Each row comes from the steps of one path. Every step used is in the known rows, and no mark comes twice. Write the path behind each row, first mark first.
Known rows
kuvoz > beniz: -7	-7	-34	7	12	9	-5	-14	-6	-22	8	-16	-20	-6	5	-4	-8	-6	-15	-11	-7	-12	-4	-1	4	-18	9	14	-14	6	5	-2	8	4	14	-4	-16	10	-6	7	3	3	2	2	-15	7	2	7	-13	5
beniz > pala > nule > kuvoz: -3	6	-29	5	17	5	-15	-13	6	-16	5	-16	-19	-11	-5	-6	0	-8	-4	-7	2	-12	-6	8	-8	-21	-5	9	6	12	6	8	7	-12	9	-6	-10	12	-13	-2	3	-6	4	13	-17	8	-10	9	-19	9
nule > kuvoz > beniz > pala: -5	-1	-32	2	22	9	-13	-4	-6	-27	12	-15	-21	-6	11	-1	-9	5	-12	-4	-6	-5	-11	13	0	-17	-3	12	1	4	7	7	4	-4	10	-11	-21	12	-12	10	4	-4	6	12	-22	20	-5	11	-16	7
kuvoz > beniz > bunu > nule > pala: -9	8	-34	-5	19	-10	-9	-4	27	-17	15	-14	-22	-5	6	-1	-15	6	-20	-9	-8	-14	-9	3	3	-11	6	15	-14	0	3	1	21	-1	21	-9	-10	-21	-7	5	3	3	13	8	-14	-6	-9	10	-6	4
bunu > beniz > pala > nule > kuvoz: 9	3	-29	6	21	4	-14	-9	11	-15	7	-21	-21	-9	-1	-2	-5	-15	-12	-4	-2	-13	-9	11	-6	-22	-2	17	-2	9	8	6	14	-15	17	-9	-22	10	-14	3	-2	-2	6	12	-25	10	-17	5	-13	8
kuvoz > beniz > nule: 0	-5	-33	10	12	0	-11	-15	2	-25	13	-11	-19	-5	8	0	-4	-3	-12	-14	-10	-12	-5	6	9	-11	4	16	-11	2	6	2	10	13	11	-7	-15	7	-2	-1	3	-2	5	3	-8	-2	-2	6	-2	2
gasuk > pala > kuvoz > beniz: -20	2	-33	6	-3	4	-3	-17	-17	-22	2	-19	-18	-10	15	-6	-4	9	-22	-7	-9	-8	-11	10	-1	-23	6	12	-24	14	-1	-25	4	5	19	4	-7	38	-8	4	5	3	6	-8	-27	16	1	14	-6	7
gasuk > pala > kuvoz > beniz > bunu > nule: -26	12	-33	-1	6	-8	-3	-14	4	-18	8	-12	-20	-8	18	-3	-14	8	-11	-9	-14	-18	-16	13	2	-16	4	9	-21	13	-1	-25	10	3	27	0	-2	26	-3	5	4	-1	9	-3	-34	0	-7	14	3	7
beniz > nule: -9	-4	-33	10	8	-4	-14	-11	0	-26	10	-15	-19	-6	-1	-3	-2	-3	1	-17	-3	-7	-4	6	5	-10	2	4	-7	4	5	8	14	7	6	-6	-8	8	-2	-6	3	-9	4	4	-2	-5	-6	4	-6	5
nule > kuvoz > beniz > pala > bunu: -19	5	-29	3	17	6	-13	-2	-14	-9	11	-17	-19	-6	7	-3	-8	7	-18	-2	1	-21	-9	9	6	-20	-2	21	5	11	4	-1	0	-6	16	-8	-13	20	-11	18	3	-3	11	7	-20	17	-9	9	-11	7
nule > beniz > bunu > kuvoz: -28	0	-31	6	25	-5	-12	1	9	-21	6	-19	-25	-12	-4	-3	-17	-18	-4	-8	2	-7	0	-8	-3	-17	16	13	-3	-2	1	5	16	-10	10	-14	-15	-12	-7	10	-1	-14	15	8	-25	6	-13	10	-15	11
nule > beniz > pala > kuvoz: -29	7	-33	6	16	0	-12	-5	-9	-36	2	-26	-18	-10	-2	-6	-12	0	-7	-7	4	4	5	-5	-9	-19	0	10	-6	10	-4	11	7	-14	4	-2	-8	5	-13	10	3	-7	9	1	-22	19	-7	5	-6	8
bunu > nule > pala: -5	6	-36	-1	12	-7	-10	-5	10	-22	5	-23	-17	-6	-5	-4	-12	7	-7	-16	-3	-5	-2	7	-5	-14	7	4	-4	5	3	15	23	-1	10	-2	-7	-21	-8	-1	5	-2	5	4	-2	-6	2	4	-10	8
nule > pala: -6	-2	-34	1	11	-1	-10	-9	6	-26	5	-25	-20	-9	-5	-5	-5	7	-16	-12	2	-3	-1	3	-5	-15	9	9	-11	2	2	6	19	-3	8	-1	-10	-4	-9	-1	4	-3	9	5	-3	5	0	10	-17	6
kuvoz > beniz > pala > nule: 5	2	-30	7	21	5	-11	-28	2	-14	6	-13	-21	-13	-1	-6	-5	-13	-16	-9	-1	-16	-5	-1	-1	-22	3	25	-15	9	7	5	7	-2	15	-3	-11	15	-11	-1	2	5	2	6	-14	5	0	8	-8	7
nule > kuvoz > beniz: -8	-3	-32	4	13	11	-6	-2	-5	-22	10	-16	-18	-4	12	-2	-4	0	-11	-6	-11	-12	-5	7	1	-18	2	9	3	4	5	-6	5	-1	11	-8	-21	8	-9	12	2	0	4	9	-21	15	-5	10	-22	6
gasuk > pala > kuvoz: -26	3	-32	7	-5	3	-5	-17	-15	-25	-2	-21	-19	-11	6	-7	-4	8	-9	-12	-3	-6	-11	10	-4	-22	6	2	-19	16	-2	-20	6	3	13	6	-1	42	-6	-1	5	-7	3	-6	-21	14	-1	14	-7	8
bunu > beniz > pala > kuvoz: -14	1	-34	6	14	1	-14	-5	-7	-38	4	-26	-22	-6	5	-4	-11	0	-14	-8	-2	8	-16	7	-10	-20	-3	14	-17	9	3	-2	11	-15	13	-1	-17	14	-10	9	2	-4	7	2	-25	17	-11	5	0	7
beniz > bunu > kuvoz: -20	-2	-33	4	21	-3	-16	-5	6	-22	5	-16	-27	-8	2	-4	-15	-14	-2	-12	-2	1	-19	3	-4	-17	14	14	-9	-1	9	-8	16	-9	11	-9	-12	1	-3	6	2	-15	10	5	-24	8	-9	14	-14	10
gasuk > pala > nule > beniz: -13	3	-28	10	6	0	1	-27	-1	-6	-1	-20	-15	-23	-12	-7	-3	-16	-13	-9	6	-35	15	-7	-1	-24	18	8	-14	12	-6	5	11	4	17	-3	-5	24	-12	-8	-2	-2	5	1	-19	-1	-4	7	-16	6

Which path is each row?
-17	2	-36	7	5	7	-9	-10	-9	-27	3	-19	-18	-7	14	-5	-6	0	-17	-10	-9	3	-7	2	-4	-21	2	14	-15	10	3	-20	5	-6	12	4	-10	14	-7	15	5	2	2	-2	-25	17	0	9	-2	5 -> pala > kuvoz > beniz
-19	6	-27	8	18	-6	-7	-19	12	-3	-1	-16	-23	-24	-7	-5	-9	-25	-10	-6	5	-31	-1	-5	-2	-25	21	18	-13	4	-1	-6	15	-1	20	-10	-6	15	-9	-4	-3	-10	15	4	-33	1	-15	14	-15	12 -> gasuk > pala > nule > beniz > bunu > kuvoz
-4	6	-33	1	23	2	-12	-3	0	-24	12	-14	-19	-4	11	0	-13	7	-5	-8	-12	-9	-9	15	0	-16	-6	8	7	5	5	14	7	-2	12	-11	-18	-5	-11	10	4	-3	5	12	-22	9	-4	6	-10	8 -> bunu > nule > kuvoz > beniz > pala
-22	13	-31	2	15	-4	-15	3	-8	-6	7	-20	-17	-4	-3	-3	-12	8	-1	-11	2	-18	-6	14	-1	-18	-5	5	16	17	3	13	8	-12	12	-7	-4	4	-8	15	4	-11	7	7	-13	3	-9	1	-7	9 -> beniz > pala > bunu > nule > kuvoz
-4	5	-30	6	8	6	-10	-12	6	-8	2	-17	-17	-10	-4	-6	4	-16	-3	-10	-2	-14	0	6	-7	-23	1	6	6	10	5	-2	9	-11	10	-3	-11	10	-11	1	2	-4	0	11	-17	2	-9	6	-20	8 -> pala > nule > kuvoz
-10	7	-36	1	9	2	-10	-7	1	-26	5	-24	-18	-8	13	-3	-5	11	-28	-5	-7	5	-4	3	-8	-19	2	22	-17	7	3	-17	13	-7	14	5	-13	1	-11	10	5	6	10	-1	-18	19	-3	13	-2	6 -> nule > pala > kuvoz > beniz
-27	12	-32	2	5	-2	-9	1	-9	1	5	-18	-15	-2	-4	-4	-8	2	1	-12	0	-22	-2	10	1	-17	0	0	17	15	0	4	9	-7	14	-4	-6	-2	-5	17	4	-9	4	6	-14	-4	-9	0	-9	8 -> pala > bunu > nule > kuvoz
-10	4	-35	10	6	-1	-14	-10	-4	-27	9	-15	-17	-4	15	-1	-1	-1	-12	-11	-11	-1	-5	8	-1	-15	-4	17	-12	9	6	-16	7	4	11	1	-11	11	-3	6	4	-1	7	0	-19	8	-7	6	8	4 -> pala > kuvoz > beniz > nule
-40	10	-30	7	1	-6	1	-12	-15	2	1	-22	-13	-16	-12	-5	-14	-1	-9	-12	6	-44	13	-1	9	-20	16	4	-2	18	-10	8	12	8	21	-4	2	19	-6	6	1	-5	8	-4	-12	-9	-3	-1	-7	8 -> gasuk > pala > bunu > nule > beniz
2	3	-27	5	6	8	-1	-25	-1	-3	5	-12	-16	-15	7	-4	4	-7	-19	-4	-7	-32	-6	12	1	-25	6	14	-10	13	4	-18	4	6	24	-3	-11	31	-12	-3	1	3	4	7	-29	9	-8	13	-19	7 -> gasuk > pala > nule > kuvoz > beniz
-16	3	-33	0	18	-5	-7	-9	15	-16	14	-10	-23	-3	8	-3	-17	-4	-5	-13	-12	-20	-11	3	7	-12	6	10	-12	5	3	-1	14	2	19	-11	-10	-5	-3	8	3	-2	5	6	-19	-9	-6	6	-7	4 -> kuvoz > beniz > bunu > nule
4	2	-29	5	10	9	-8	-14	6	-6	6	-12	-17	-9	7	-3	2	-15	-15	-6	-8	-18	-2	4	-1	-23	1	18	-1	10	7	-10	5	-5	16	-5	-17	4	-11	7	1	4	1	11	-22	8	-8	8	-19	6 -> pala > nule > kuvoz > beniz
-8	-4	-34	9	17	7	-11	-12	-7	-21	4	-17	-25	-9	8	-1	-13	-14	-15	-9	-9	-5	-11	4	-3	-23	17	23	-11	0	10	-7	9	0	10	-6	-21	-3	-5	12	1	-4	5	2	-22	15	4	11	-10	12 -> bunu > kuvoz > beniz
-32	6	-30	10	21	-2	-16	-2	-17	-14	0	-25	-22	-15	-9	-4	-17	-13	-11	-7	15	-16	4	-7	-4	-23	12	24	3	7	1	12	8	-10	10	-9	-12	2	-10	17	-1	-12	17	2	-17	15	-7	5	-4	13 -> nule > beniz > pala > bunu > kuvoz
-20	6	-28	6	19	-3	-8	-13	21	-5	8	-16	-20	-15	-12	-7	-5	-24	-7	-9	6	-25	10	-18	2	-17	12	13	-9	8	-4	4	16	-9	17	-9	-7	-2	-10	0	0	-6	8	9	-20	-7	-17	5	-16	4 -> pala > nule > beniz > bunu
-28	7	-33	5	2	-3	-10	-8	-8	-1	2	-19	-17	-6	-8	-6	-12	-3	-2	-17	1	-24	-2	1	3	-17	9	6	2	16	-2	6	10	-2	17	-2	-2	6	-2	10	5	-5	2	-1	-2	-12	0	-2	0	5 -> pala > bunu > nule
-14	7	-29	9	21	-5	-12	-13	17	-7	2	-18	-23	-18	-9	-5	-11	-33	-5	-7	5	-19	3	-14	-6	-22	18	21	-6	2	2	2	16	-13	14	-13	-10	-10	-8	5	-3	-10	12	7	-26	2	-18	7	-11	12 -> pala > nule > beniz > bunu > kuvoz
-11	4	-31	13	9	-5	-19	-10	-12	-8	7	-14	-20	-8	8	2	-7	-14	-15	-10	-4	-15	-8	5	4	-17	10	31	-4	3	10	-11	9	7	18	-6	-14	8	2	13	0	-6	13	-2	-16	4	-7	5	9	10 -> pala > bunu > kuvoz > beniz > nule
-14	15	-37	0	6	-9	-13	-2	7	-28	-1	-26	-16	-6	5	-5	-8	12	-9	-12	-5	5	-1	9	-12	-17	0	8	-6	11	2	-2	18	-10	10	7	-3	-21	-8	6	6	-2	6	1	-10	3	-3	5	3	9 -> bunu > nule > pala > kuvoz
-8	8	-35	4	3	-11	-19	-2	5	-36	5	-22	-16	-5	6	-2	0	10	-12	-11	-3	13	-2	11	-9	-12	-5	12	-10	6	5	-5	17	-4	6	7	-4	-4	-5	-2	6	-5	13	1	-8	7	-10	8	7	7 -> beniz > nule > pala > kuvoz
0	-7	-33	10	10	-3	-13	-5	3	-29	12	-19	-19	-4	2	0	-7	-11	-8	-14	-8	-7	-8	7	3	-10	4	11	-11	2	6	8	18	5	15	-9	-20	6	-3	-2	-1	-7	6	4	-8	-5	-11	1	-1	3 -> bunu > beniz > nule
-6	-1	-32	6	12	-2	-15	1	0	-26	12	-14	-16	-3	4	0	0	1	4	-11	-8	-4	-3	14	1	-10	-5	-1	11	4	8	6	10	1	5	-8	-13	6	-5	-2	3	-13	5	10	-11	1	-12	5	-11	5 -> beniz > nule > kuvoz
-31	-1	-29	7	-4	3	-4	-16	-21	-3	1	-20	-17	-13	-7	-9	-4	3	-14	-13	6	-31	-8	5	9	-22	16	7	-13	17	-3	-10	8	7	21	0	0	48	-4	1	4	-7	7	-5	-9	3	-1	8	-11	6 -> gasuk > pala > bunu
-15	1	-27	7	2	-5	-8	0	-12	-3	12	-18	-15	-10	4	1	-2	0	-17	-6	-3	-31	-13	22	10	-14	3	10	-1	11	1	-10	11	8	27	-9	-14	41	-4	1	-1	-9	16	3	-20	1	-22	3	-2	5 -> gasuk > pala > bunu > beniz > nule > kuvoz
-26	4	-33	3	11	0	-10	-7	5	-24	10	-14	-22	-3	16	-5	-9	-1	-15	-6	-8	-3	-14	0	0	-16	0	16	-19	10	2	-26	8	-10	17	-4	-7	16	-6	13	5	-1	8	2	-31	13	-12	14	-5	5 -> pala > kuvoz > beniz > bunu
-23	5	-34	1	17	-8	-9	-7	17	-21	10	-15	-23	-3	-1	-5	-17	-2	5	-17	-6	-12	-10	1	2	-10	8	-3	-7	6	2	7	17	-5	15	-7	-4	-5	-3	2	4	-9	4	6	-14	-11	-7	5	-10	7 -> beniz > bunu > nule
-21	5	-31	1	7	-1	-11	-5	-1	-8	5	-25	-18	-8	-9	-7	-5	7	-21	-10	9	-16	0	-1	1	-18	9	17	-8	10	-1	-2	15	-3	16	0	-4	4	-7	7	4	-1	11	0	-1	3	-5	6	-9	5 -> nule > pala > bunu
